What can hang from each mark
losuv: nuni vubuf
pedim: nuni vubuf zimu
bubefad: zimu
vubuf: losuv pedim zimu
nuni: losuv pedim
vison: losuv
zimu: bubefad pedim vison

Each row was made from one small tree. The marks that hang from a mark follow it in brackets, in alphabetical order. Every link used is in the known rows. Write each row's tree.
(in the rows, 128 means zero)
Known rows
pedim(vubuf zimu): [127 115 110 125  39 138 135  99 174 147 119 137  96 152 143 111 136 138
 121 124 161 128]
pedim(nuni): [142 141 143 122 124 117 124 119 111 121 136 153 123 154 134 142 146 114
 120 128 141 112]
zimu(bubefad pedim(vubuf) vison(losuv)): [107 124  99 126 102 118 100 117 169 127 137 161  32 143 133 233 140 146
 166  47 110 129]
zimu(bubefad pedim): [105 146 118 124 116 118 107 129 157 122 132 138  88 141 103 167 129 138
 147 101 105 165]
zimu(pedim vison(losuv)): [123 122 127 136 147 111 119 141 142 119 125 151 104 141 147 204 149 125
 177  44  92 126]
pedim(zimu(vison)): [146 133 134 126  98 115 123 119 170 128 109 141 111 154 149 133 155 139
 121  89 143 134]
vubuf(losuv zimu(bubefad pedim vison)): [ 99 144 141 143 125 101 104 123 163 160 138 150  68 133 133 183 154 112
 147  88  99 206]
zimu(bubefad pedim(nuni(losuv)) vison): [148 163 168 128 119 102 115 123 143 106 160 184  67 176  89 194 180 124
 157  70 128 176]
vison(losuv(nuni vubuf(pedim))): [141 132 150 136 108 141 117 136 125 128 147 136  93 114 105 167 128 146
 110 189  77 100]
nuni(losuv pedim): [146 111 151 114  96 120 144 130 122 120 141 142 130 121 102  99 158 128
 127 123 155 151]
bubefad(zimu(vison)): [132 126 128 117 165 169 135 126 123 121 115 131 118 155 151 138 156 131
 150  84 124 131]
nuni(losuv(vubuf(zimu)) pedim): [150 120 160 137  93 157 129 132 116 132 145 126 109 107  93  94 174 129
 111 168 164 182]
losuv(nuni): [145 138 147 105 135 116 115 126 134 122 137 137 123 152 112 132 131 136
 137 153 127 144]
zimu(pedim(nuni) vison(losuv(vubuf))): [153 149 142 140 131 136 107 130 122 103 137 174  70 151 140 227 177 143
 158  66 108 120]
vison(losuv(nuni(pedim(zimu)) vubuf)): [160 123 134 101  49 130  99 128 153 116 121 149  94 137 119 139 149 172
 101 149 148 134]
nuni(losuv(vubuf) pedim(zimu)): [168 124 151 128  30 152 138 122 153 118 129 144 107 124  94  85 175 164
  99 143 172 168]
pedim(nuni(losuv) vubuf zimu(vison)): [170 133 160 125  41 122 147  91 159 131 148 183  78 189 129 140 188 125
 129  91 180 134]
zimu(bubefad vison(losuv(nuni))): [143 145 134 107 150  93  75 136 148 118 143 159  60 151 115 218 128 152
 128 105 108 134]
bubefad(zimu(pedim(vubuf) vison)): [114 115 110 113 125 181 151 107 150 129 121 138  83 172 155 156 173 134
 198  54 123 144]
pedim(nuni(losuv) zimu): [161 143 172 132  60 115 145 118 138 122 144 171 129 176 107 110 161 107
 106 129 164 144]
vison(losuv(vubuf(zimu(pedim(nuni))))): [126 143 145 152 123 143 106 138 110 125 140 151  97 146 127 191 156 104
 141 126 114 140]
losuv(vubuf(pedim zimu(vison))): [132 130 156 160 127 149 125 126 134 145 133 112  86 109 136 143 170 123
 110 171  97 126]
vubuf(zimu): [115 122 137 138 136 125 121 133 125 145 127 112 131 129 133 119 133  95
 124 150 133 149]

Write each row's tree
[142 149 150 121 141 107 125 119 134 108 131 166 106 176 146 186 180 116
 168  59 123 130] | zimu(pedim(nuni) vison)
[174 154 188 154 133 147 121 124 110 123 157 157  86 150 108 152 194 116
 122 140 156 168] | pedim(nuni(losuv(vubuf(zimu(vison)))))
[139 146 124 124  91 106  99 118 184 125 115 145  73 152 131 158 144 154
 101  91 138 149] | pedim(zimu(bubefad vison))
[128 148 120 113  96 114 106  95 159 119 145 177  32 179 134 213 175 141
 161  63 139 136] | zimu(bubefad pedim(nuni vubuf) vison)
[126 134 115 132 145 105  89 138 140 120 134 151  64 126 132 215 122 142
 117  80 109 119] | zimu(bubefad vison(losuv))
[129 117 133 134 118 115 112 112 117 144 142 158  70 160 168 199 161  88
 137  96 148  95] | pedim(nuni vubuf(zimu(vison(losuv))))
[101 137 139 144  32 104 129 110 178 170 133 146  87 118 122 123 122 122
  68 158  93 137] | vubuf(losuv pedim(zimu(bubefad)))
[106 133 147 146 134 106 107 128 149 149 133 117  75 124 129 160 148 104
 101 150  95 127] | vubuf(pedim zimu(bubefad vison))
[150 151 165 134 114 205 152 124 105 105 152 166 108 174  88 135 183 129
 162 119 129 178] | bubefad(zimu(pedim(nuni(losuv(vubuf)))))
[109 133 134 115  79 115  99 100 159 181 159 150  49 141 112 149 126 126
 114 175 136 193] | pedim(vubuf(losuv(nuni) zimu(bubefad)))
[120 133 167 124  94 104 140 114 137 162 153 147 118 125 120 124 136 115
 111 182  82 132] | vubuf(losuv(nuni) pedim)
[156 129 154 128  23 132 151  93 152 137 150 174  96 182 113 114 165 116
 116 125 182 136] | pedim(nuni(losuv) vubuf zimu)
[124 152 146 131  46 100 116 110 158 133 130 154  89 158 120 140 145 116
  70 158 117  94] | vubuf(pedim(nuni zimu(bubefad)))
[146 130 184 173 120 152 143 131 130 141 153 123  90 110 101 131 181 112
 114 172 107 153] | nuni(losuv(vubuf(pedim zimu(vison))))
[142 127 137 102 174 151 116 139 120 118 126 148 108 171 142 178 140 133
 157  93 107 123] | bubefad(zimu(vison(losuv(nuni))))
[107 139 132 133  68 118 107  92 135 176 160 165  50 144 132 159 142 102
  99 148 149 157] | pedim(nuni vubuf(losuv zimu(bubefad)))
[140 107 147  99 141  89  96 138 127 129 126 138 103 143 148 167 162 113
 138 114 137 132] | vubuf(zimu(vison(losuv(nuni(pedim)))))
[142 108 121  75  70 121 124 100 144 130 136 141  91 149 129 118 156 153
 141 146 166 129] | losuv(nuni(pedim(vubuf)))
[130 123 122 126 104 115 125 109 137 121 141 178  66 173 160 225 171 117
 179  43 126  99] | zimu(pedim(nuni vubuf) vison(losuv))
[145  99 133 109   4 130 152  99 165 137 131 151 102 148 116  80 169 141
 119 121 188 146] | nuni(losuv pedim(vubuf zimu))
[134 125 180 172  98 160 147 135 120 147 157 116 111 105  85 104 155 105
 103 209 109 153] | nuni(losuv(vubuf(pedim zimu)))
[ 93 112 111 120  82 185 163 101 142 162 135 152 100 152 145 129 149 122
 176  88 112 166] | bubefad(zimu(pedim(vubuf(losuv))))
[132 130 133 126  14 120 142  80 157 165 140 180  89 163 156 127 154 121
 103 118 163 129] | pedim(nuni vubuf(losuv) zimu)
[120 127 151 144 139 111 123 122 134 167 134 137 106 123 158 141 154 100
 128 112 122 169] | vubuf(losuv zimu(vison))
[104 128 125 115  79 174 159  90 124 154 143 175  96 176 152 144 168 107
 170  86 125 148] | bubefad(zimu(pedim(nuni vubuf(losuv))))
[108 123 175 134 106 102 135 121 135 180 152 130 122 124 127 113 138  84
 109 205  85 152] | vubuf(losuv(nuni) pedim zimu)
[120 128 128 116 161 166 143 128 138 116 111 135 117 168 147 153 167 125
 187  56 103 151] | bubefad(zimu(pedim vison))
[129  93 141 121  64 135 147 110 129 152 149 130 103 127 113  91 167 102
 133 147 179 160] | nuni(losuv pedim(vubuf(zimu)))
[104 132 131 168 104 145  95 144 129 149 142 118  63  93 107 177 118 121
  78 191  78 116] | vison(losuv(vubuf(pedim zimu(bubefad))))
[166 146 166 127  73 134 120 112 177 126 127 141  79 149 122 136 170 164
 107 164 107 127] | losuv(nuni vubuf(pedim(zimu(vison))))
[144 126 120 138 158 199 119 137 110 115 122 137  86 130 143 181 149 155
 138  91 109 117] | bubefad(zimu(vison(losuv(vubuf))))
